(in the rows, 128 means zero)
Known rows, with every way that one mark hangs from another
ravo[tese[folo kifu lanibek pubif refab]]: [142 166 124 138 141 126 113 132 127 124 130 127 125 139 135 148 114 124
 133 133 134 156 115 131 118 126 100 142 129 126 134 139 124 134 139 132
 124 124 107 121 118  84 138 121 123 112 136 130 123  98 115 153 125 137
 135]
begu[tese[folo kifu kodi lanibek pubif refab]]: [156 126 128 140 136 132 134 119 127 124 138 135 133 144 130 130 150 121
 131 115 170 158 102 135 116 124  74 120 124 125 139 150 135 136 110 133
 126 109 113 125 111  86 137 111 134 107 128 125 130  66 127 133 123 124
 137]
zuto[tese[folo lanibek]]: [113 139 121 137 145 116 132 118 122 116 124 123 133 127 123 161 126 137
 120 138 120 147 149 139 121 125 123 101 134 108 106 127 132 122 177 123
 139 128 114 119 135 138 134 141 153 114 122 130 123 116 122 117 138 141
 120]
pubif[tese[folo kodi lanibek ravo]]: [112 124 121 150 129 127 132 126 124 118 127 126 127 138 112 128 189 130
 117 143 132 133 102 143 124 136  93 120 119 117 142 142 129 126 112 127
 135 128 144 138 132 107 125 136 119 118 133 130 115  92 122 130 130 117
 124]
zokap[tese[folo kifu pubif refab]]: [152 135 126 150 134 133 126 138 139 130 132 142 122 140 134 141 105 117
 145 134 119 109 137 119 123 127 118 150 140 129 128 134 127 136 135 135
 123 119 112 121 127 104 131 131 126  93 130 123 126 104 127 124 129 133
 133]
tese[kifu pubif ravo refab]: [117 140 121 146 139 139 121 119 129 132 134 129 132 123 135 115 117 108
 138 116 117 112 123 119 123 127 107 127 129 145 146 145 120 132 122 130
 114 134 112 142 115 126 132 135 111 152 130 117 138 117 124 175 125 106
 150]
zokap[tese[kifu lanibek]]: [130 127 132 140 134 124 131 131 133 120 125 127 113 112 125 123 126 126
 135 145 113 142 142 131 136 136 155 120 124 136 122 140 125 132 141 133
 121 127 120 122 119 145 131 142 128  93 129 119 125 132 120 131 123 145
 120]
fadu[tese[kodi ravo refab]]: [134 134 121 134 119 121 135 118 124 127 139 128 122 120 137 116 165 121
 118 123 143 120  65 127 122 123 124 122 134 124 132 141 134 124 117 115
 146 131 124 136 125 149 126 119 122 145 122 114 141 143 117 137 127 115
 158]
begu[tese[pubif ravo refab zuto]]: [131 127 126 108 122 130 127 114 126 130 124 124 139 130 132 107 124 129
 127 110 152 114 142 118 137 117 110 121 127 145 143 123 134 142 113 133
 131 128  96 136 134 133 132 107 136 153 130 126 133 135 137 144 123 112
 138]
tese[folo kifu zuto]: [ 81 147 147 117 126 139 133 129 139 134 122 146 134 128 120 155 130 133
 138 132 122 129 170 128 120 140 122 110 146  98 142 101 123 119 121 120
 112 127 162 117 125 113 124 141 136 139 127 145 125 149 141 113 126 137
 107]
tese[zuto]: [ 85 135 131 103 123 125 125 132 131 132 119 127 137 121 126 128 104 147
 120 129 115 135 153 121 134 127 144 105 137 123 132 103 126 117 138 127
 131 131 149 120 142 162 124 129 142 177 125 140 128 166 132 128 131 136
 120]
refab[tese]: [131 149 126 128 133 123 123 127 124 128 128 129 127 117 123 144 102 142
 115 144  99 151 129 127 123 121 140 118 135 130 113 129 125 123 168 121
 127 139 137 127 140 173 132 133 130 132 119 130 137 134 116 134 132 148
 129]
pubif[tese[folo lanibek ravo refab]]: [116 140 128 152 136 124 125 117 127 120 122 119 122 138 122 121 168 123
 120 139 116 128 133 140 129 130 104 121 123 118 141 145 131 131 122 122
 142 132 126 136 136 114 127 126 127 123 134 122 117  99 120 136 130 111
 143]
pubif[tese[folo kodi lanibek ravo zuto]]: [100 120 134 127 121 132 138 127 127 121 119 123 132 136 112 128 198 132
 122 136 147 130 111 145 125 138  94 123 116 110 153 125 131 131  98 130
 134 125 141 139 134  95 121 124 115 125 138 136 114  98 133 127 127 111
 119]
damu[tese[kodi ravo]]: [107 114 112 135 135 131 136 126 126 130 138 137 125 127 118 130 118 140
 116 135 137 119  97 118 137 129 137 102 122 126 122 132 131 134 126 123
 131 135 131 136 137 146 129 135 128 138 118 117 128 127 118 129 123 127
 122]
fadu[tese[folo zuto]]: [118 148 140 108 114 116 131 131 131 124 125 138 136 136 127 152 143 134
 128 131 122 124 143 125 123 127 131 122 148 110 128 110 131 126 129 122
 137 137 147 116 135 142 122 131 141 130 125 142 128 188 132 102 132 143
 122]
refab[tese[kifu lanibek pubif ravo zuto]]: [123 137 147 111 129 138 132 125 125 124 117 117 139 112 122 137 150 117
 138 124 125 143 132 137 119 132 113 131 112 143 145 140 120 146 124 137
 110 139 107 148 117 116 130 126  94 115 135 131 138 113 133 174 121 121
 123]
zokap[tese[kodi pubif ravo refab zuto]]: [131 102 123 123 117 138 137 138 133 132 126 124 128 126 136 114 137 123
 133 120 157  93  85 120 128 125 115 152 122 139 142 123 133 138 109 138
 136 114  96 141 141 103 125 104 109 141 136 119 131  98 137 141 125 102
 139]
fadu[tese[kifu lanibek pubif ravo refab zuto]]: [132 138 146 112 122 126 132 120 127 121 122 117 134 123 140 116 172 100
 144 105 141 132 113 131 125 127 117 132 119 140 154 148 127 147  99 134
 130 134  95 140 106 119 126 116 105 118 137 120 138 151 131 167 121 110
 151]
kefo[zokap]: [158 136 121 136 139 123 121 140 120 128 133 125 125 129 132 132 100 148
 107 119  95 122 142 124 134 122 156 124 131 132 102 121 128 112 155 127
 126 142 168 116 132 178 119 149 145 156 116 142 120 162 124 143 144 138
 112]
fadu[tese[folo lanibek pubif]]: [146 144 127 126 130 108 124 136 122 111 130 127 143 148 130 151 139 123
 134 127 115 142 122 131 114 124 104 134 134 137 123 147 126 132 138 138
 140 139 132 120 127 127 128 134 131 113 129 137 127 155 118 127 136 144
 129]
pubif[tese[folo]]: [120 147 117 146 129 120 119 131 130 124 127 140 127 146 116 136 130 139
 119 147 100 132 153 127 131 128 118 120 142 119 129 123 127 125 142 127
 128 137 152 119 137 149 128 147 140 111 128 134 113 135 120 117 137 144
 119]
folo[tese[kodi lanibek zuto]]: [ 85 108 126  99 120 116 132 132 117 127 127 122 128 129 123 130 141 142
 116 115 148 150 113 142 132 121 124 124 109 135 113 127 133 129 112 135
 133 119 125 126 136 134 129 110 132 129 125 126 137 114 132 133 129 129
 127]
lanibek[tese]: [124 144 113 124 121 121 119 124 132 130 133 130 125 122 121 123  92 143
 123 142 106 144 133 124 135 127 165 116 140 141 130 118 124 119 147 127
 130 131 141 114 122 161 131 130 146 143 135 134 129 164 117 136 138 149
 124]
zokap[dabur tese]: [138  69 123 142 125 123 121 127 136 127 127 135 120 124 129 108 100 122
 134 147 109 107 147 117 141 128 166 135 132 132  99 129 128 119 158 121
 127 126 138 120 143 144 126 140 140 117 118 115 127 162 128  87 126 148
 115]
folo[tese[ravo]]: [ 84 128 112 126 124 116 122 120 115 128 134 131 123 123 116 129 117 137
 117 129 106 109 153 128 138 123 140 126 124 149 104 128 126 128 133 126
 121 143 126 133 140 167 132 136 137 130 118 121 138 153 126 137 129 130
 127]
zokap[dabur kefo tese]: [145  59 123 144 114 118 122 132 137 131 130 132 127 119 131 109  90 118
 142 154 103 105 153 112 144 134 186 155 131 137  93 122 124 100 149 118
 134 126 146 127 141 150 128 153 141  90 116 119 127 166 131   4 120 158
 121]
refab[tese[ravo]]: [118 144 127 131 130 129 128 119 122 127 127 124 127 108 118 141 122 136
 116 146 101 129 129 128 124 126 136 120 130 133 120 132 124 126 156 117
 124 145 131 140 140 162 130 133 119 142 121 128 138 136 120 144 128 132
 129]
lanibek[tese[kifu pubif refab]]: [151 150 116 132 127 131 116 125 136 135 136 133 128 131 134 115  91 121
 140 123 119 143 119 122 128 123 141 133 136 148 145 134 123 134 131 135
 121 123 113 120 102 133 136 121 129 123 140 124 135 128 117 168 135 134
 144]
dabur[zokap[kefo tese]]: [188 131 124 137 125 115 136 141 113 131 134 122 116 116 131 113  78 135
 124 142 101 115 166 123 133 133 187 158 135 141  79 119 125 109 143 131
 139 134 151 125 134 181 128 156 140 113 115 131 131 158 130  26 127 145
 122]

Rows
[134 141 127 135 130 135 133 126 128 133 136 139 122 112 123 143 133 133
 122 140 127 159  91 133 116 128 125 116 131 121 124 134 125 126 145 120
 112 128 140 132 116 149 134 133 113 110 121 124 141 105 118 144 126 143
 129] => refab[tese[kifu kodi]]
[121 142 115 147 130 125 119 116 127 129 126 125 119 128 127 101 141 127
 116 135 110 122 131 126 140 125 127 120 130 131 141 136 129 132 130 124
 135 138 122 136 134 161 129 133 127 133 130 115 124 130 118 149 129 116
 148] => pubif[tese[ravo refab]]
[129 125 113 142 130 118 126 131 124 121 127 123 125 134 122 111 159 137
 112 138 128 166  92 139 131 129 114 115 117 130 136 143 130 128 130 136
 137 125 138 128 125 149 128 132 125 116 132 123 119 104 114 144 131 136
 131] => pubif[tese[kodi lanibek]]
[100 109 138 120 129 139 140 133 128 125 123 111 148 141 131 140 171 120
 131 108 170 118  78 139 103 128  60 137 113 116 156 137 132 126  90 132
 148 109 119 144 143  40 122  91 107 183 139 136 129  52 139 146 128  80
 142] => tese[folo kodi lanibek pubif ravo refab zuto]
[ 77 144 152 127 127 147 138 114 140 138 122 135 127 121 127 140 154 117
 139 124 135  99 156 129 119 138 112 113 139  94 153 112 127 123  98 108
 120 125 137 135 128  88 123 122 122 159 130 132 130 123 144 129 121  99
 136] => tese[folo kifu ravo refab zuto]
[189  69 123 144 129 130 128 142 127 130 135 130 117 132 136 115 120 131
 120 123 125  99 113 125 138 126 163 150 121 128  90 128 134 116 147 124
 123 127 158 121 133 138 116 141 133 116 114 128 119 143 132 107 138 137
 106] => kefo[zokap[dabur tese[kodi]]]
[117 172 122 137 132 128 116 128 130 129 133 145 118 127 121 156 109 140
 127 153 119 143 140 126 125 136 130 126 146 113 124 111 122 123 148 119
 110 135 140 115 123 121 134 146 136 111 128 137 120 146 118 127 123 156
 112] => ravo[tese[folo kifu]]
[118 146 145 130 130 131 127 123 135 127 116 129 122 139 128 124 166 121
 133 128 130 151 149 141 129 132 110 119 127 104 153 131 131 138 107 127
 129 121 126 124 119 105 126 122 125  98 137 127 117 107 131 135 128 123
 136] => pubif[tese[folo kifu lanibek refab zuto]]
[127 137 106 137 142 126 124 114 121 126 129 120 137 122 135 131 110 121
 124 119 127 115 121 123 125 114 116 119 132 135 121 135 131 135 166 130
 135 133  78 138 133 153 137 131 134 136 126 113 133 116 122 161 137 114
 147] => zuto[tese[pubif ravo refab]]
[188 126 130 134 129 112 138 140 112 125 131 111 117 115 131 112  93 131
 124 141 105 130 162 131 132 135 182 156 124 142  80 131 125 112 138 133
 144 132 145 127 132 168 128 151 136 110 118 130 130 143 128  31 126 142
 123] => dabur[zokap[kefo tese[lanibek]]]
[128 136 125 140 146 120 121 136 128 120 128 116 142 152 136 146 108 124
 129 120 118 145 123 132 110 118  82 133 127 128 129 151 127 122 138 135
 149 121 126 122 143  90 130 113 136 162 130 134 127  80 118 136 138 117
 147] => tese[folo lanibek pubif refab]
[135 144 127 114 128 134 121 136 127 131 126 120 126 126 141 126 134 127
 131 116 172 167  69 132 122 125 103 138 115 128 150 129 128 139 115 138
 126 113  95 129 113  88 134 101 107 127 142 125 128  89 122 171 119 124
 139] => ravo[tese[kifu kodi lanibek pubif refab zuto]]
[ 83 123 129  97 123 112 124 128 118 125 121 119 127 128 122 132 122 141
 119 119 122 146 157 138 137 121 139 124 113 141 110 124 130 132 126 136
 131 130 121 122 139 152 130 116 140 128 125 129 136 141 131 133 130 136
 125] => folo[tese[lanibek zuto]]
[112 164 143 116 131 131 122 125 133 130 121 125 117 125 133 146 133 132
 131 134 146 155 131 136 124 132 123 124 131 102 141 117 129 131 124 120
 128 119 115 119 123  85 131 111 128 124 136 133 121 115 126 137 119 132
 130] => ravo[tese[folo kifu lanibek refab zuto]]
[188  82 127 142 133 127 122 140 126 128 130 128 116 132 135 115 105 131
 121 125 104  95 147 122 143 125 175 148 125 132  85 126 131 118 157 124
 122 135 155 117 136 153 117 148 139 114 114 129 118 163 133 108 138 142
 104] => kefo[zokap[dabur tese]]
[179  73 135 143 135 129 127 132 124 121 126 113 116 122 132 110 137 122
 123 124 111  93 143 132 143 131 168 147 110 136  93 139 130 122 143 123
 124 137 145 130 135 131 115 144 129 118 119 127 118 153 134 119 134 126
 106] => kefo[zokap[dabur tese[lanibek ravo]]]
[120 109 116 140 138 129 131 128 121 122 133 106 138 129 136 112 150 118
 121 112 150 136  55 134 113 122  79 130 107 144 144 161 128 124 114 135
 147 118 111 148 132  95 129 105 107 182 134 118 136  60 118 173 127  89
 158] => tese[kodi lanibek pubif ravo refab]
[202  79 123 141 135 128 119 147 125 127 131 127 126 141 138 117  96 126
 129 117 106  92 144 119 140 121 158 163 121 146  90 131 129 125 155 135
 118 136 145 120 135 140 118 146 132 111 118 130 118 154 134 122 141 140
 104] => kefo[zokap[dabur tese[pubif]]]
[114 113 135 115 138 130 142 132 134 131 126 128 127 145 130 146 129 137
 122 119 164 145 102 130 126 124 116 107 118  96 129 131 140 136 108 122
 152 110 121 123 143  87 126  98 134 137 123 124 124  81 126 110 127 117
 135] => damu[tese[folo kodi lanibek refab zuto]]
[123 153 112 135 127 131 120 130 126 132 138 141 114 116 126 134 120 141
 120 144 143 157  85 127 127 133 131 122 135 123 130 117 124 123 141 124
 113 126 132 122 113 136 136 137 124 118 129 127 127 129 115 147 119 150
 121] => ravo[tese[kifu kodi]]
[204  74 125 147 132 138 126 145 127 131 137 136 123 139 139 115 122 118
 134 113 128  99 110 123 134 128 145 159 119 139  97 136 129 127 139 135
 107 126 148 124 116 123 119 148 119  91 120 126 121 132 135 128 136 137
 104] => kefo[zokap[dabur tese[kifu kodi pubif]]]
[108 115 127 110 114 134 141 113 125 130 128 132 132 117 117 113 156 142
 117 126 168 124 118 126 137 129 120 105 127 127 141 111 135 130 105 122
 127 124 128 135 131 140 128 118 137 152 125 131 130 139 140 124 118 121
 118] => begu[tese[kodi ravo zuto]]
[ 96 123 134 107 127 128 125 121 119 129 125 117 130 128 130 120 142 112
 137  99 137 124 144 137 132 122 111 141 105 152 131 144 127 149  97 140
 117 128  88 142 119 111 133 111 111 116 133 115 142 109 138 172 123 106
 144] => folo[tese[kifu lanibek pubif ravo refab zuto]]
[ 89 132 137 114 125 144 127 128 132 131 121 131 144 119 122 126 130 117
 145 116 125 110 149 120 128 136 112 124 127 143 157 118 117 136 110 139
 102 138 124 141 116 123 127 142 108 150 136 135 133 152 142 170 121 114
 115] => tese[kifu pubif ravo zuto]
[145 139 136 102 123 111 125 132 125 120 121 113 140 137 146 122 138 117
 131 106 136 148 108 128 124 115 118 133 124 141 138 141 132 141 121 139
 150 130 102 125 125 138 126 105 124 138 133 125 135 152 124 150 131 125
 153] => fadu[tese[lanibek pubif refab zuto]]
[132 132 134 113 124 139 130 110 129 133 126 132 133 125 131 105 134 118
 137 108 155 119 149 119 136 125 109 118 128 141 153 126 131 148 103 132
 114 127  95 137 114 128 134 117 128 129 131 123 135 133 141 154 117 113
 135] => begu[tese[kifu pubif ravo refab zuto]]
[105 134 134 110 135 133 130 127 137 135 125 144 126 127 124 136  96 135
 133 127 127 139 158 114 146 131 158  96 129 118 130 115 128 145 126 127
 114 133 126 121 121 154 130 138 133 111 122 123 127 162 128 131 121 146
 111] => damu[tese[kifu zuto]]
[114 142 135 116 114 143 128 124 138 132 126 137 141 131 114 140 132 120
 150 128 130 107 150 127 123 139 125 140 137 134 159 111 119 137 106 134
 109 129 129 130 109  88 127 130 117 123 148 145 125 144 141 148 130 122
 108] => lanibek[tese[folo kifu pubif ravo zuto]]
[ 93 149 149 122 129 140 132 125 141 140 123 141 127 130 133 146 128 125
 136 122 132 128 156 127 118 132 118 114 146  90 145 108 129 121 114 114
 124 118 144 118 127 100 125 119 136 149 128 134 128 121 139 119 127 120
 136] => tese[folo kifu refab zuto]
[128 126 111 136 117 135 129 130 131 128 140 134 140 140 115 140 132 131
 132 136 136 111  91 129 115 131 107 144 134 138 144 126 124 123 117 133
 127 125 139 131 124  90 128 124 122 142 142 141 128 109 126 140 136 121
 119] => lanibek[tese[folo kodi pubif ravo]]
[128 141 138 111 124 132 130 109 133 136 126 137 123 120 133 108 126 132
 128 116 151 145 157 122 140 124 136  99 136 119 140 116 135 137 115 121
 121 120 113 120 115 151 134 115 147 125 125 123 133 144 136 130 119 133
 135] => begu[tese[kifu refab zuto]]
[192 129 137 120 121 127 138 146 118 134 129 126 126 120 134 114  87 122
 141 127 116 113 173 122 131 136 170 171 130 146  97 114 122 124 122 143
 123 131 135 129 119 156 128 153 122  96 124 134 132 152 142  45 122 140
 116] => dabur[zokap[kefo tese[kifu pubif zuto]]]
[146 117 119 142 120 117 127 136 136 133 132 125 119 116 138 117  87 129
 131 149 107 117 134 114 141 128 177 151 135 136 111 122 129 108 141 123
 149 122 123 127 140 160 132 137 143 101 121 117 129 131 122  34 125 144
 147] => zokap[kefo tese[refab]]
[122 139 135 120 114 142 136 123 144 142 133 140 123 129 128 134 137 130
 138 127 159 138 100 134 118 134 131 125 139 102 154 110 131 124 101 118
 128 104 137 118 109  84 127 103 130 129 141 134 130 106 133 127 132 120
 135] => lanibek[tese[folo kifu kodi refab zuto]]
[ 66 133 140 116 121 135 135 125 132 129 119 131 139 125 113 151 141 137
 126 136 121  95 164 127 121 138 117 113 139 106 141 100 125 115 119 117
 129 134 156 132 151 108 120 132 134 179 128 148 123 150 143 110 127 113
 111] => tese[folo ravo zuto]
